Each row was made from one small tree. The marks that hang from a mark follow it in brackets, in the order of their numbers. Every link used is in the known rows. Write each row's tree.
(in the rows, 128 means zero)
Known rows
Z_532{Z_138}: [136 132 125 131 126 156 125 139 126 130 167 153 129 129 128 128 129 120
 125 127 132 128 128 131 127 111 131 126 129 127 126 130 128 126 125 128
 125 128 135 129 130 137 129 128 111 129 133 122 125 132 129 121 129 129
 124]
Z_184{Z_256{Z_263 Z_770}}: [137 135 111 116 131 130 123 124 124 148 152 105 132 129 130 126 129 132
 123 119 124 127 133 147 125 118 144 129 135 124 153 143 129 117 153 136
 125 128 120 109 135 116 120 133 117 113  25 105 123 146 126 137 123 134
 140]
Z_335{Z_873}: [131 129 130 127 140 130 125 124 130 131 127 120 123  89 127 132 126 127
 113 123 127 130 128 116 114 129 136 129 128 135 127 127 135 141 114 128
 125 130 130 126 125 131 128 129 133 132 129 122 124 134 128 119 128 134
 129]
Z_957{Z_770{Z_256{Z_184{Z_532}} Z_805}}: [139 146 129  93 135 124 136 122 102 184 143 113 134 108 137 121 134 138
 132 127 132 139 129 139 135 107 111 128 140 106 130 154 130 107  75 125
 133 126 132 110 103 120 128 124 119 133  51 131 147 138 138 118 137 165
 163]
Z_184{Z_256{Z_770{Z_805}} Z_532}: [134 146 120 104 127 124 130 124  97 194 140 124 131 117 136 131 127 134
 130 123 127 127 135 140 129 119 132 130 130 121 151 142 129 109 115 134
 124 128 126 110 140 121 142 123 126 114  13 119 130 149 133 138 128 137
 134]
Z_770{Z_256 Z_805}: [125 150 130 134 132 122 129 129 105 132 126 134 127 117 133 123 130 135
 134 119 134 126 129 119 137 123 126 131 132 124 125 138 133 121 137 125
 131 124 128 131 105 130 132 126 128 127  77 135 124 133 144 122 129 136
 151]
Z_770{Z_256{Z_263} Z_805 Z_957}: [122 172 133 119 135 116 134  81 101 137 135 122 122 112 135 115 131 137
 136 113 132 117 125 134 136 117 128 120 138 126 128 155 134 116 176 117
 129 123 124 135  93 133 113 125 147 128  54 132 121 131 150 122 128 150
 175]
Z_957{Z_770}: [140 126 125 121 128 133 130 130 128 133 134 118 129 126 128 130 133 131
 125 127 127 140 126 138 127 126 110 128 129 121 132 140 129 111 127 131
 131 129 132 112 129 111 129 131 119 130 114 130 151 132 127 120 130 132
 121]
Z_957{Z_770{Z_256{Z_184 Z_263} Z_805}}: [135 154 125 112 134 125 129 115 102 137 155 105 135 114 137 115 136 144
 133 114 130 136 128 141 132 108 118 132 145 109 127 164 129 108 117 124
 138 125 127 112 102 117 107 129 115 131  52 119 140 135 141 113 137 164
 156]
Z_263{Z_873{Z_335}}: [151 129 133 129 118 124 124 128 131 132 131 139 128 156 133 135 132 133
 148 138 132 126 126 137 121 132  23 128 118 130 129 120 126 133 135 133
 118 134 136 128 129 135 122 126 109 127 124 129 139 134 133 124 117 136
 127]
Z_957{Z_770{Z_256 Z_805}}: [127 149 128 126 133 125 132 125 104 136 130 131 129 114 135 125 134 138
 133 115 133 141 125 134 133 117 113 128 134 119 130 150 131 104 138 129
 132 127 131 116 107 114 130 126 120 130  72 136 149 142 142 114 134 138
 149]
Z_263{Z_873}: [130 128 129 128 122 126 128 128 129 135 130 141 127 162 129 129 127 128
 141 137 130 130 126 137 118 126 139 125 121 130 131 127 123 132 131 134
 121 135 134 128 126 129 122 122 107 127 122 128 140 131 134 121 117 135
 135]
Z_452{Z_873{Z_335}}: [142 130 136 129 106 124 129 126 130 122 122 133 118 135 133 137 135 126
 150 140 124 121 126 129 130 137  21 126 122 139 124 128 120 132 138 127
 130 125 132 124 126 133 124 124 117 132 127 137 131 135 129 133 120 136
 125]
Z_184{Z_256 Z_532{Z_138}}: [139 133 131 102 129 153 129 142 124 192 168 148 130 122 131 132 121 121
 128 132 128 130 132 130 128 107 129 124 127 121 132 127 129 125 129 139
 120 131 136 130 137 131 134 124 107 126  30 132 132 156 122 127 122 128
 129]
Z_256{Z_263 Z_770{Z_957}}: [132 159 112 117 135 121 135  73 124 130 148 110 127 121 132 120 134 131
 121 121 126 116 125 141 136 118 134 111 137 128 147 153 128 108 147 119
 130 128 123 110 119 132 118 132 146 119 102 106 120 127 136 136 128 148
 155]
Z_256{Z_184 Z_263{Z_873} Z_770}: [144 139 107 113 127 128 126 107 127 134 160 118 136 159 134 120 134 135
 137 128 128 127 131 141 127 116 144 128 138 122 148 146 122 118 100 127
 128 135 129  99 124 136 107 135  89 119 106  89 129 125 134 126 126 167
 140]
Z_770{Z_256{Z_184 Z_263} Z_805 Z_957}: [127 179 130 118 137 116 136  70 101 137 142 118 130 111 139 113 135 138
 136 115 128 115 126 131 137 112 128 120 144 119 125 163 134 120 114 117
 133 122 124 128  96 134 105 127 142 132  53 130 120 131 153 122 131 175
 178]
Z_873{Z_335}: [148 131 130 130 124 127 121 125 130 126 119 126 127 123 132 132 131 133
 133 129 128 125 128 134 126 133  14 131 126 126 123 120 133 128 128 132
 126 128 129 129 130 133 125 131 131 129 121 137 124 136 129 130 125 128
 126]
Z_184{Z_256{Z_770} Z_532{Z_138}}: [144 135 117 101 130 153 129 141 124 189 180 143 131 116 131 131 125 123
 119 127 126 127 133 142 130 106 137 122 129 124 150 136 128 109 114 138
 125 133 134 113 141 132 140 128 110 117  34 112 126 154 122 133 126 133
 133]
Z_184{Z_256{Z_770{Z_957}} Z_532}: [132 154 120 100 136 116 142  81 124 194 142 111 125 111 137 131 126 127
 122 128 125 121 128 151 129 117 127 108 128 126 152 149 130 106 111 134
 129 128 124 110 135 125 143 123 154 121  14 122 128 151 132 138 120 144
 163]
Z_452{Z_873}: [127 125 131 132 111 128 136 123 127 128 129 136 119 139 132 133 129 126
 144 135 127 126 126 130 128 134 138 125 128 142 128 131 115 132 133 126
 127 127 130 125 123 129 126 122 113 131 129 135 132 127 127 133 124 137
 129]
Z_957{Z_770{Z_805}}: [136 137 124 123 125 127 128 130 101 135 134 120 129 125 133 128 135 132
 128 120 135 140 126 138 126 125 114 129 131 118 130 144 127 108 125 127
 132 127 136 114 130 113 130 129 120 128 108 133 150 136 137 115 133 137
 123]
Z_452{Z_873{Z_138 Z_263 Z_335}}: [140 124 141 110 100 123 159 157 137 110 127 152 118 120 144 150 137 142
 152 151 119 121 125 147 120 136  42 127 130 137 116 114 127 141 134 125
 137 125 132 127 118 128 131 128  89 131 155 143 126 136 130 144 118 137
 133]
Z_263{Z_873{Z_138 Z_335}}: [150 123 138 130 115 123 121 156 133 124 129 152 126 151 139 137 132 141
 149 155 130 125 123 149 122 130   5 122 123 130 126 115 130 142 129 130
 125 136 132 129 127 131 124 132  90 126 139 128 138 138 133 136 111 132
 136]
Z_184{Z_256}: [133 130 132 124 129 126 127 131 127 146 127 132 127 125 129 130 125 128
 128 127 127 128 131 140 128 126 139 128 124 127 129 131 129 132 131 137
 128 127 128 130 139 115 133 123 129 125  30 128 128 154 128 131 119 127
 133]
Z_256{Z_184 Z_263}: [133 133 125 114 133 129 125 112 125 130 147 114 136 130 131 120 129 133
 130 126 127 125 133 132 135 119 131 135 143 118 126 142 128 131 108 125
 127 129 125 120 124 131 102 137 117 129 107 113 122 125 128 128 130 157
 138]
Z_184{Z_256{Z_263}}: [134 133 135 114 130 130 125 124 127 149 140 120 126 132 133 124 129 132
 129 122 126 127 133 135 134 119 139 128 132 122 131 135 127 133 166 134
 125 126 124 130 134 120 112 132 132 122  17 126 124 152 126 132 121 128
 136]
Z_770{Z_805}: [129 142 130 126 126 125 127 127 102 128 122 136 127 122 129 128 128 129
 133 119 132 129 129 120 135 127 132 129 130 129 127 130 127 122 127 128
 132 126 128 126 128 130 129 126 121 127 119 131 130 133 140 125 127 134
 124]

Which tree is each row?
[132 119 135 113 135 127 153 152 136 120 129 140 123  76 134 142 128 142
 117 129 118 128 123 132 106 130 142 126 133 133 121 117 144 151 118 127
 134 131 129 128 117 126 132 140 112 131 156 130 117 127 127 129 127 134
 130]  Z_335{Z_873{Z_138 Z_263}}
[128 167 118 136 134 119 133  79  99 151 137 120 127 109 136 130 131 128
 125 120 127 119 128 144 131 123 136 112 129 128 149 158 134 106 113 131
 128 125 127 108 138 121 147 126 146 121  18 122 124 155 147 133 120 151
 153]  Z_184{Z_256{Z_770{Z_805 Z_957}}}
[143 139 123  96 134 156 134 128 127 178 179 136 137 115 136 118 134 134
 127 131 130 141 130 138 136  96 116 121 138 107 129 144 127 109  77 131
 132 131 142 113 105 126 126 123 104 136  68 136 145 139 126 114 138 158
 156]  Z_957{Z_770{Z_256{Z_184{Z_532{Z_138}}}}}
[133 151 129 113 132 126 129 124 102 140 147 122 129 120 135 117 137 139
 135 113 132 136 127 136 135 110 110 128 140 117 132 153 129 107 174 123
 131 126 131 119  99 116 111 133 113 128  47 133 145 138 143 115 132 140
 154]  Z_957{Z_770{Z_256{Z_263} Z_805}}
[135 136 104 115 134 129 124 108 124 131 154 107 138 127 130 121 134 135
 120 125 123 126 131 136 131 116 137 132 144 119 143 147 128 116  93 124
 134 130 122  99 125 132 113 137 113 119 109  97 119 123 130 135 135 163
 138]  Z_256{Z_184 Z_263 Z_770}
[143 137 107 102 130 155 130 122 123 171 182 134 134 118 130 122 129 124
 119 133 126 129 132 132 131 105 135 128 137 116 143 142 126 109  49 126
 127 133 131  99 131 141 134 133  96 124 127 109 122 122 126 128 135 160
 143]  Z_256{Z_184{Z_532{Z_138}} Z_770}
[142 143 123  84 124 153 126 126 125 181 192 148 132 156 135 119 128 131
 140 134 128 129 131 135 135 100 140 127 136 116 128 133 117 128 108 129
 123 139 139 126 121 143  97 127  82 127 109 110 134 129 126 122 123 168
 143]  Z_256{Z_184{Z_532{Z_138}} Z_263{Z_873}}
[152 129 137 131 107 122 130 153 131 117 127 144 121 123 137 141 136 138
 152 157 123 122 125 137 127 133   4 116 125 140 120 117 123 140 137 121
 134 129 133 125 124 128 126 129  98 130 141 138 133 137 128 144 119 138
 138]  Z_452{Z_873{Z_138 Z_335}}
[138 137 127 100 132 153 130 126 124 175 178 144 133 120 133 123 126 125
 128 135 131 128 129 132 135 104 123 127 135 115 125 133 125 126  68 129
 126 132 135 123 129 142 124 125 101 134 120 127 125 129 123 124 130 157
 134]  Z_256{Z_184{Z_532{Z_138}}}
[136 150 122  91 131 126 126 120  98 194 151 114 129 116 138 125 128 137
 127 117 126 127 135 137 127 111 139 132 136 122 153 146 128 108 153 129
 128 128 125 111 134 126 124 129 118 111   6 112 124 152 132 137 128 140
 131]  Z_184{Z_256{Z_263 Z_770{Z_805}} Z_532}
[142 130 136 108 118 123 149 156 135 113 123 144 130 107 140 145 134 145
 135 142 120 125 126 147 123 129  30 131 130 124 116 110 139 137 133 127
 136 128 133 131 122 130 131 136 111 128 149 142 117 132 130 139 121 127
 134]  Z_873{Z_138 Z_263 Z_335}
[136 151 126 126 132 127 130 122 102 140 138 124 139 113 135 121 136 135
 132 122 131 138 128 143 133 115 117 128 141 109 127 158 130 111  80 128
 137 125 133 108 108 116 127 122 114 133  61 126 146 141 143 112 132 164
 153]  Z_957{Z_770{Z_256{Z_184} Z_805}}
[134 137 119  99 128 126 132 125 124 192 142 123 132 121 133 132 124 129
 121 129 122 131 133 141 134 119 136 125 126 123 154 138 130 113 112 135
 127 130 128 108 139 123 141 124 122 113  26 110 131 148 124 143 126 132
 136]  Z_184{Z_256{Z_770} Z_532}
[139 151 108 105 128 126 128 115  97 175 146 115 137 111 136 124 128 131
 125 126 127 128 132 130 133 117 134 132 138 113 147 147 127 107  51 124
 133 128 124  99 128 133 135 131 113 120 111 101 125 127 134 135 135 165
 131]  Z_256{Z_184{Z_532} Z_770{Z_805}}
[135 145 129 105 136 151 132 130 126 175 170 157 134 116 135 120 128 129
 130 130 129 127 131 132 133 103 131 125 136 114 124 138 128 125  81 129
 127 128 133 127 105 143 126 120 107 135  85 126 123 133 126 123 135 157
 166]  Z_770{Z_256{Z_184{Z_532{Z_138}}}}
[142 133 125  83 133 158 126 125 124 174 184 130 132 128 134 116 127 127
 127 132 128 128 132 130 132  98 134 129 142 116 124 137 125 126 103 124
 124 131 130 126 120 145 104 131 104 130 102 121 116 127 119 124 135 161
 135]  Z_256{Z_184{Z_532{Z_138}} Z_263}
[140 152 128 105 132 147 130 128 102 177 168 150 133 107 138 117 125 130
 135 126 132 126 131 124 135  99 131 128 139 118 123 143 130 120  82 125
 127 128 135 124 105 143 125 121 108 129  69 130 122 137 137 118 136 163
 156]  Z_770{Z_256{Z_184{Z_532{Z_138}}} Z_805}
[126 142 130 105 135 122 136 116 129 176 133 128 135 112 134 120 126 132
 132 131 126 127 131 134 130 118 127 128 135 116 125 139 129 126  79 126
 129 128 129 125 103 135 125 126 130 131  81 131 124 128 126 126 135 153
 163]  Z_770{Z_256{Z_184{Z_532}}}
[133 151 106 132 136 119 139  68 122 131 146 113 133 114 132 120 135 126
 122 126 127 119 125 146 133 123 137 117 136 123 144 157 133 113  54 125
 131 127 126 100 127 133 135 133 146 127 115 106 118 122 138 131 127 171
 159]  Z_256{Z_184 Z_770{Z_957}}
[134 165 116 117 135 119 130  77  96 156 148 104 124 117 135 122 132 129
 127 116 130 118 130 146 131 113 144 118 135 128 151 162 133 108 147 129
 129 126 122 112 130 124 123 131 148 118   7 109 120 152 149 134 121 154
 164]  Z_184{Z_256{Z_263 Z_770{Z_805 Z_957}}}
[117 166 133 137 136 115 138  83 103 134 123 138 120 108 134 124 131 131
 137 117 133 117 122 128 131 121 120 113 131 130 129 152 135 117 136 122
 130 122 128 132 101 132 130 121 157 132  74 147 123 135 152 120 125 146
 169]  Z_770{Z_256 Z_805 Z_957}
[138 137 130  87 130 128 130 110 127 173 150 112 136 125 136 118 130 134
 129 127 126 127 133 137 136 115 129 133 140 118 128 135 125 127 107 123
 125 130 124 124 119 136 104 128 120 127 100 113 128 122 124 133 135 160
 137]  Z_256{Z_184{Z_532} Z_263}
[132 135 132 115 127 126 128 120 132 136 143 139 129 158 133 116 130 136
 144 126 133 123 129 132 123 117 126 127 134 128 134 128 124 130 182 129
 122 132 132 133  95 129 105 124 103 122  66 119 134 131 136 122 122 137
 157]  Z_770{Z_256{Z_263{Z_873}}}
[137 139 122 108 136 126 131 118 129 137 151 109 137 126 135 114 136 140
 127 122 131 134 129 152 134 110 111 131 144 108 128 158 131 114 117 126
 134 127 130 111 101 117 104 128 116 132  61 117 139 135 130 116 139 159
 157]  Z_957{Z_770{Z_256{Z_184 Z_263}}}
[131 142 114 118 129 127 122 119  99 131 148 125 132 129 135 121 134 135
 124 113 125 125 132 126 129 118 144 131 141 128 148 149 127 106 148 121
 131 128 123 106 122 131 117 136 112 116 104 102 119 125 140 131 134 143
 132]  Z_256{Z_263 Z_770{Z_805}}
[136 148 130 113 125 127 130 128 106 144 152 126 130 151 136 118 136 140
 148 119 133 138 125 142 131 113 119 126 136 120 136 146 125 109 179 128
 129 131 134 116  98 117 106 127  94 124  45 127 154 140 145 110 126 147
 158]  Z_957{Z_770{Z_256{Z_263{Z_873}} Z_805}}
[133 155 113 133 135 119 136  82 124 152 140 123 129 115 133 130 131 128
 120 126 128 120 128 152 125 121 140 110 126 130 149 152 129 111 111 135
 130 128 126 108 139 120 143 130 147 119  23 121 122 153 137 139 119 143
 150]  Z_184{Z_256{Z_770{Z_957}}}
[133 145 113 131 128 123 125 127 101 149 139 125 133 115 131 131 127 127
 126 120 128 128 132 131 128 121 147 130 126 125 150 145 129 109 112 137
 127 126 128 104 143 120 145 128 118 117  23 114 128 153 138 134 124 137
 131]  Z_184{Z_256{Z_770{Z_805}}}
[135 148 109 117 131 129 123 105  98 133 154 111 136 122 135 114 136 136
 125 117 129 124 132 135 132 115 136 134 145 119 145 152 124 107  94 120
 133 128 124 102 125 131 113 135 107 117  97  94 119 123 140 129 137 168
 140]  Z_256{Z_184 Z_263 Z_770{Z_805}}
[148 130 139  90 124 127 127 139 127 171 154 142 138 152 139 119 134 152
 146 148 126 130 129 154 126 113 119 120 138 119 126 128 125 139 109 123
 128 139 131 125 117 132  97 130  77 124 109 111 137 125 125 137 126 165
 150]  Z_256{Z_184{Z_532} Z_263{Z_873{Z_138}}}
[121 152 136 116 127 122 125 121 106 140 146 135 129 152 138 120 131 140
 148 120 133 125 128 130 125 116 137 129 135 127 134 137 125 125 182 125
 123 131 130 134  96 133 102 124  98 123  65 121 134 134 148 118 125 145
 158]  Z_770{Z_256{Z_263{Z_873}} Z_805}
[123 174 128 133 137 115 138  70 101 133 130 123 128 101 138 120 130 132
 133 120 132 116 124 133 133 117 132 114 140 120 121 152 135 119  79 125
 132 122 125 124 104 131 129 125 148 134  66 135 122 131 153 120 127 173
 176]  Z_770{Z_256{Z_184} Z_805 Z_957}
[139 146 128  92 135 152 131 123 127 175 183 136 136 118 138 113 127 133
 129 126 131 125 131 136 139  94 128 130 145 112 126 138 127 123 119 122
 127 130 132 129  97 146 106 129 100 131  68 121 122 133 124 122 137 158
 160]  Z_770{Z_256{Z_184{Z_532{Z_138}} Z_263}}
[123 156 130 119 138 118 137  80 128 134 136 118 122 116 134 116 132 135
 131 117 129 116 125 141 137 117 122 118 139 126 128 148 132 123 176 121
 124 124 123 136  92 134 110 130 152 130  68 131 119 132 140 127 128 141
 186]  Z_770{Z_256{Z_263} Z_957}
[130 140 125 116 135 124 128 110 129 129 147 123 135 121 134 114 131 138
 131 120 125 123 133 136 133 114 129 132 146 115 126 143 129 128 117 124
 131 128 124 129  97 132 104 134 120 129  73 117 121 131 131 127 132 157
 161]  Z_770{Z_256{Z_184 Z_263}}
